Known rows, with every step that occurs:
A/W/Z/B/K/M/D: [ -6.0   0.7   4.0   3.3   8.4  -4.0  -8.0 -14.5   6.0   9.9  -3.5  -7.2
  40.4   4.8   5.4  11.2 -40.6  18.7]
W/Z/B/K/M/A: [ -5.7   0.2   0.5   5.9   4.6  -9.4 -11.8 -13.6   2.6  29.1   2.2 -14.0
  17.0   3.6  16.3  21.6 -21.8  -2.4]
K/M: [-8.5 -3.2 -9.5 -3.8 -1.5  0.0  5.4 -6.9  4.0  2.4 -5.4  4.8 11.9 -0.1
 -0.5  3.6 -6.0 18.5]
K/M/D/B/A: [ -1.5  -4.3 -18.9 -16.0   1.8   9.4  21.3 -13.3  -5.9  10.0  -3.6  29.8
  55.4  -0.5  11.0 -21.9  -4.3  14.7]
D/B: [  6.5  -0.5  -6.5   0.2   1.2   1.7   9.8  -0.4  -7.7   6.3  -2.6   6.1
  26.8   1.0   3.3 -15.1   2.5   4.1]
A/M/D/B/K: [ 15.3 -15.2  -4.6  -3.9   7.8  -3.6   6.8  11.4 -13.5  22.0  -5.9  13.4
  34.7  10.7  17.1 -39.9  -1.0  34.0]
Z/W: [  5.9  -0.5  -0.4   2.9   2.0  -1.5   0.3  -1.4   8.1 -10.1  -8.6  -1.8
  -2.8   3.7  -2.8  -1.1 -13.9   8.9]
A/M/D/B: [ 15.5 -10.6   1.0 -11.4   8.5   2.5  11.5  12.2 -13.8  15.8  -0.8  16.8
  25.8   8.2  10.2 -42.1  -2.1  11.9]
B/K/M/A/W/Z: [  1.2  11.8  -4.8  -3.1  -0.3  -5.4  -1.9 -27.1  -0.7  23.6   8.3 -16.0
  25.9  -0.5   5.9  19.7 -30.4  13.0]
W/Z: [ 10.4   5.1   5.3   2.4   1.3   2.8   4.8  -6.5   0.0  -4.2   0.4 -12.8
   3.4   1.4  -0.5   2.8 -16.6  -8.4]
Z/B: [-10.3  -1.6  10.9   7.1   4.0  -2.6 -13.0   5.5   1.8   2.2   1.7  -1.7
  -3.8   2.0   3.0   9.7  -1.8 -16.6]
M/D: [  7.5  -4.8  -2.3  -7.4   5.8   0.2   3.3   1.9   1.2   6.3  -3.3   8.7
  12.4   1.4   4.7 -14.6  -7.4   3.1]
W/Z/B/K: [ -0.1  -1.5  10.2  16.1   4.9  -6.3 -13.5  -1.5   2.0   4.5  -2.9 -17.9
   9.3   6.0   8.7  14.4 -17.2  -1.3]
A/W/Z/B/K/M: [-13.3   5.3   7.1  10.5   2.4  -4.5 -10.8 -16.4   4.8   2.9   0.3 -16.6
  27.5   3.2   0.4  26.0 -33.1  15.8]
M/D/B/A/W/Z: [ 13.6  13.4   2.3 -12.6   3.7  12.8  17.0 -20.4 -11.0   0.4   9.2   8.8
  53.5  -1.6   3.7 -15.1 -25.4 -12.8]
A/B: [ -7.8   1.9   3.2  -5.2  -2.4   1.9   5.0   4.4   6.6  11.0 -11.6  -2.6
   2.6  -0.3   6.5  -3.8  11.0 -14.5]
Z/B/A: [-16.7   2.4  11.0   1.7   0.2   3.6 -10.5  -2.0  -1.5  -3.6   8.9   8.1
   1.9  -1.2   7.6  13.2   4.0 -27.0]
W/Z/B/A: [ -6.9   7.0  16.5   4.0   1.4   6.1  -6.0  -8.1  -1.2  -7.5   9.1  -4.6
   4.9   0.4   6.5  15.9 -12.6 -35.5]
K/M/D: [ -1.7  -7.8 -12.2 -10.6   4.3   1.0   9.1  -5.1   5.3   9.5  -8.1  14.2
  24.9   1.3   3.8 -11.1 -12.8  21.3]

Rows:
[  4.8  -8.3 -18.5 -10.7   5.7   2.8  18.5  -5.9  -2.6  15.3 -11.3  19.6
  51.4   2.4   7.0 -25.9 -10.4  26.4] => K/M/D/B
[  8.8 -10.5   7.6 -11.1   7.1   0.6   1.9  12.4  -5.8   9.5   1.1  10.8
   0.4   7.4   7.1 -26.7  -5.2   8.1] => A/M/D
[-17.1  -6.1 -12.4  -1.7  -4.4  -4.4   5.9  -3.3  10.6  20.2 -21.3  -0.4
  23.2   2.1  12.9   1.8   7.0  25.4] => A/B/K/M
[  7.3  11.3 -11.3  -2.9   0.8  -3.8   7.5 -27.8  -8.4  29.7   5.9  -9.5
  52.0  -0.1   9.4   5.1 -27.5  17.0] => D/B/K/M/A/W/Z
[-16.0  -3.6  20.8  -2.0   1.6   4.1 -12.0   8.8  -8.5  -0.6  13.2  10.4
 -11.6   4.5  10.2   1.3   6.1 -22.2] => Z/B/A/M
[ -5.3  -1.6  10.0  -9.5  -2.6   6.5   1.2   3.1 -10.1  -2.8  11.5  12.0
  -8.7   2.9   7.2  -8.7   8.0  -6.4] => B/A/M
[ -8.9  14.5  11.9  -3.1   4.0  -2.2 -10.5 -21.0   1.1  18.7  14.5 -13.9
  13.9  -1.6   2.0  27.7 -34.2 -24.4] => K/M/A/W/Z/B
[  6.3  -1.3  -8.9 -12.5   3.5   9.1  15.4  -6.1  -9.9   7.7   1.3  24.6
  44.0  -0.6  12.3 -25.8   1.6  -4.3] => M/D/B/A
[ -1.9  -9.5  -1.9   5.5   9.2  -5.3  -4.9  -6.8   7.2  13.4 -10.9  -4.0
  33.8   7.3  12.6   3.4 -29.5  20.0] => W/Z/B/K/M/D
[-21.3  12.2  17.2  -0.1  -0.5   5.0 -14.4  -9.3  -2.4  -7.1  16.9   4.7
   7.8  -3.9   0.1  21.2  -6.0 -28.4] => Z/B/A/W
[-10.7 -10.6 -15.0  -9.4   1.5  -3.4   8.9  -1.4  11.8  27.3 -24.7   7.4
  35.6   3.5  16.8 -12.8  -0.3  29.1] => A/B/K/M/D
[  0.0  17.5  22.0   0.3   5.4  -2.0 -15.6 -13.9  -2.7  16.7  19.4 -19.0
   1.9  -1.6   2.9  23.9 -28.2 -44.4] => M/A/W/Z/B
[  2.0  -6.5   7.7 -16.9   3.5   6.7   4.5   4.9  -9.2   3.9   8.7  20.7
   3.9   4.5  11.7 -23.1   0.7  -3.7] => B/A/M/D
[  1.5  -2.1   3.5  -9.3  -1.4   8.3  10.5   2.9 -18.2   2.2   9.5  18.0
  18.1   3.7  10.8 -23.7  10.9  -1.8] => D/B/A/M
[  1.0  -3.2 -22.6  -2.9   0.5  -7.4   6.5 -13.4  -7.3  38.1  -2.0   6.6
  42.7   1.6  17.5  -5.8  -1.4  26.2] => D/B/K/M/A
[ -5.0  -2.9 -16.0  -3.0  -0.6  -9.8  -3.5 -12.9   0.7  32.3   0.7   0.6
  16.1   0.4  14.4   9.5  -4.1  21.3] => B/K/M/A
[ 13.7  -9.6 -15.0   0.1   6.4  -3.7   8.4   0.7  -6.5  20.4 -10.1  11.5
  47.7   4.9  14.1 -28.0  -2.4  29.7] => M/D/B/K
[ -3.4  13.5  -0.3  -7.1  -3.2  10.2   8.4 -16.1 -12.4  -3.3  12.4  12.4
  37.4  -4.8   0.2  -3.2  -1.4  -7.0] => D/B/A/W
[  5.6  -5.0 -12.1   7.3   0.9  -4.0   4.5  -1.0  -7.7  13.0  -7.1   2.6
  35.7   3.6   9.7 -12.8   4.3  26.2] => D/B/K
[-15.7  -4.6  -4.7   4.0   3.1 -12.0 -15.9  -7.1   2.6  33.9   1.8  -1.2
  13.4   2.2  17.3  18.6  -5.9   6.6] => Z/B/K/M/A
[ -2.1 -12.2 -18.3  -4.0   4.1  -5.5   4.2  -5.6   5.4  16.1 -12.8  10.5
  33.5   4.1  10.5  -8.7 -11.2  43.3] => B/K/M/D
[ -0.5  18.7  11.4  -5.0  -3.6  10.1   3.3 -21.9  -4.5 -13.9  15.0  -6.1
  14.1  -3.9  -3.9  14.2 -20.9 -19.8] => B/A/W/Z
[ -9.6  -7.8 -15.8   3.7  -1.8  -5.7   0.5  -7.9   4.1   8.3  -9.6   1.6
  20.7   2.8   6.1   5.2  -4.1  40.9] => B/K/M
